What can hang from each mark:
A: M
G: C E
C: G W
F: C E
M: G
W: C E
E: F W

Known rows, with every way that one mark hangs from another:
E(F W(C(G))): [ 0.18 -0.08  0.40 -0.54  0.14 -0.03 -0.05 -0.24  0.13 -0.23  0.33  0.11
  0.05  0.22 -0.01  0.03]
M(G): [-0.13  0.09  0.36 -0.19 -0.44  0.09  0.10  0.06  0.08  0.38  0.13 -0.49
  0.08  0.16  0.07 -0.26]
A(M(G(C E(F)))): [ 0.06  0.13  0.13 -0.13 -0.54  0.05  0.20 -0.16  0.51  0.13 -0.18 -0.19
  0.18  0.45 -0.01 -0.26]
M(G(E(F))): [ 0.16 -0.02  0.44 -0.23 -0.37  0.06  0.05 -0.08  0.07  0.26 -0.03 -0.38
  0.18  0.13 -0.10 -0.25]
F(C E): [ 0.07 -0.17  0.36 -0.14  0.30  0.12  0.32 -0.06 -0.41  0.04 -0.30 -0.07
  0.21  0.29 -0.25  0.00]
C(G W(E)): [ 0.20 -0.01  0.15 -0.30 -0.21  0.00  0.15  0.34 -0.16 -0.12  0.58  0.20
  0.00 -0.11  0.04 -0.18]
C(G): [-0.10  0.09  0.26 -0.16 -0.11  0.16  0.00  0.17 -0.08  0.11  0.29 -0.25
 -0.01  0.08  0.07 -0.31]
W(C E(F)): [ 0.22  0.07  0.65 -0.39  0.17  0.12  0.07 -0.07  0.00 -0.19  0.04  0.26
  0.29  0.04 -0.13  0.20]
G(C E(W)): [-0.01  0.01  0.01 -0.26  0.36 -0.12  0.32 -0.14 -0.50 -0.42 -0.02 -0.29
 -0.01  0.14 -0.11  0.04]
M(G(C E)): [-0.05  0.08  0.01 -0.08  0.04  0.05  0.28  0.01  0.12  0.07 -0.13 -0.34
  0.20  0.31 -0.05 -0.19]
W(C): [-0.12  0.17  0.30 -0.31  0.12  0.20  0.14  0.07 -0.31 -0.06 -0.01 -0.26
 -0.01  0.12  0.00  0.06]
M(G(C(W) E(F))): [ 0.16 -0.02  0.08 -0.15 -0.36 -0.08  0.33 -0.12  0.17 -0.09  0.06 -0.01
  0.12  0.39 -0.06 -0.04]
G(C E(F W)): [ 0.13 -0.05  0.28 -0.26  0.20 -0.16  0.24 -0.37 -0.28 -0.46 -0.02 -0.09
  0.06  0.25 -0.15  0.14]
G(C(W(E(F)))): [ 0.10  0.07  0.36 -0.15 -0.23 -0.11  0.37 -0.11 -0.09 -0.41  0.27  0.34
  0.10  0.27 -0.04  0.22]
F(E): [ 0.11 -0.03  0.53 -0.08  0.18  0.08  0.19  0.01 -0.60  0.11  0.03 -0.27
  0.00  0.00 -0.17 -0.06]
F(E(W)): [ 0.20 -0.16  0.48 -0.28  0.26 -0.11  0.19 -0.13 -0.65 -0.04  0.18 -0.28
 -0.06 -0.03 -0.17 -0.01]
A(M(G)): [-0.12  0.18  0.22 -0.22 -0.85  0.11  0.10  0.07  0.30  0.44  0.04 -0.52
  0.00  0.24  0.14 -0.40]
C(W): [-0.06  0.09  0.28 -0.26 -0.58  0.00  0.25  0.14 -0.62 -0.08  0.35 -0.31
 -0.27  0.00  0.07 -0.04]

Rows:
[ 0.23 -0.35  0.14 -0.34  0.55 -0.03  0.22 -0.09 -0.13 -0.08  0.02  0.12
  0.21  0.30 -0.20 -0.13]
F(C(G) E(W))
[ 0.22 -0.23  0.27 -0.47 -0.20 -0.09  0.14 -0.25  0.16  0.06 -0.14 -0.22
  0.26  0.30 -0.15 -0.16]
M(G(E(F(C) W)))
[ 0.29 -0.11  0.28 -0.53 -0.01 -0.05  0.06 -0.19  0.14  0.03  0.01 -0.23
  0.17  0.15 -0.11 -0.07]
M(G(E(F W(C))))
[ 0.24 -0.28  0.04 -0.22  0.18  0.05  0.34  0.12 -0.21 -0.05  0.07  0.28
  0.11  0.33 -0.17 -0.12]
F(C(G W) E)
[ 0.25 -0.11  0.49 -0.43 -0.08 -0.11  0.06 -0.25 -0.54 -0.22  0.09 -0.33
 -0.04 -0.06 -0.17 -0.02]
G(E(F W))
[ 0.16  0.05 -0.07 -0.54 -0.28  0.01  0.13  0.03  0.19  0.15 -0.07 -0.43
  0.02  0.15  0.02 -0.28]
A(M(G(E(W(C)))))
[ 0.02 -0.10 -0.04 -0.28  0.22  0.20  0.16  0.14 -0.12 -0.06 -0.21 -0.11
  0.22  0.24 -0.13 -0.27]
F(C(G(E)))
[ 0.12 -0.14 -0.20 -0.33 -0.06  0.08  0.28  0.22 -0.24 -0.18  0.00  0.03
  0.05  0.22 -0.09 -0.22]
F(C(G(E) W))
[ 0.31 -0.07  0.16 -0.31 -0.33  0.00  0.09  0.12 -0.28 -0.17  0.38  0.05
 -0.09  0.01 -0.07 -0.22]
C(G(E(F)) W)
[ 0.20  0.03  0.22 -0.37  0.35  0.21 -0.01  0.06  0.03 -0.12  0.01  0.07
  0.15  0.13 -0.12 -0.11]
W(C(G(E(F))))
[ 0.04 -0.10  0.46 -0.30 -0.58  0.01  0.27 -0.20 -0.17 -0.16  0.00  0.07
  0.04  0.40 -0.06  0.10]
E(F(C(W)))
[ 0.04  0.04 -0.15 -0.15 -0.21 -0.05  0.39  0.08 -0.01 -0.05  0.05 -0.21
  0.05  0.30 -0.01 -0.13]
M(G(C(W) E))
[ 0.18 -0.03  0.35 -0.21 -0.01  0.13 -0.05  0.02 -0.12 -0.01  0.13 -0.12
  0.10  0.04 -0.11 -0.28]
C(G(E(F)))
[ 0.03 -0.03 -0.06 -0.27  0.11 -0.12  0.28 -0.11  0.06 -0.07  0.00 -0.36
  0.13  0.27 -0.04 -0.13]
M(G(C E(W)))
[ 0.04 -0.20  0.55 -0.46 -0.23 -0.10  0.15 -0.41 -0.11 -0.21  0.00 -0.06
  0.12  0.36 -0.09  0.10]
E(F(C) W)
[ 0.17 -0.06  0.03 -0.51  0.15 -0.02  0.13  0.02 -0.04  0.06  0.01 -0.42
  0.10  0.04 -0.06 -0.14]
M(G(E(W(C))))
[-0.05 -0.09 -0.04 -0.31 -0.26  0.08  0.26  0.17 -0.07 -0.11  0.16  0.09
  0.03  0.33  0.03 -0.16]
F(C(G W))
[ 0.07 -0.08  0.19 -0.35 -0.26  0.01  0.39  0.12 -0.33 -0.22  0.03  0.15
  0.13  0.16 -0.07  0.05]
F(C(W(E)))
[ 0.26  0.00  0.15 -0.54 -0.42 -0.01  0.06 -0.16  0.37  0.11 -0.06 -0.26
  0.09  0.23 -0.03 -0.22]
A(M(G(E(F W(C)))))
[ 0.13  0.12  0.20 -0.19 -0.83 -0.08  0.29 -0.08  0.64  0.03  0.18  0.18
  0.17  0.45  0.08 -0.12]
A(M(G(C(W(E(F))))))
[ 0.19 -0.12  0.13 -0.46 -0.63 -0.05  0.15 -0.23  0.40  0.15 -0.22 -0.26
  0.19  0.37 -0.06 -0.30]
A(M(G(E(F(C) W))))
[ 0.13  0.02  0.08 -0.31 -0.48 -0.11  0.20 -0.27  0.46  0.01 -0.05 -0.22
  0.12  0.41  0.00 -0.21]
A(M(G(C E(F W))))
[ 0.01  0.08 -0.10 -0.11 -0.01 -0.03  0.45  0.07 -0.57 -0.41  0.04 -0.13
 -0.11  0.15 -0.08  0.05]
G(C(W) E)
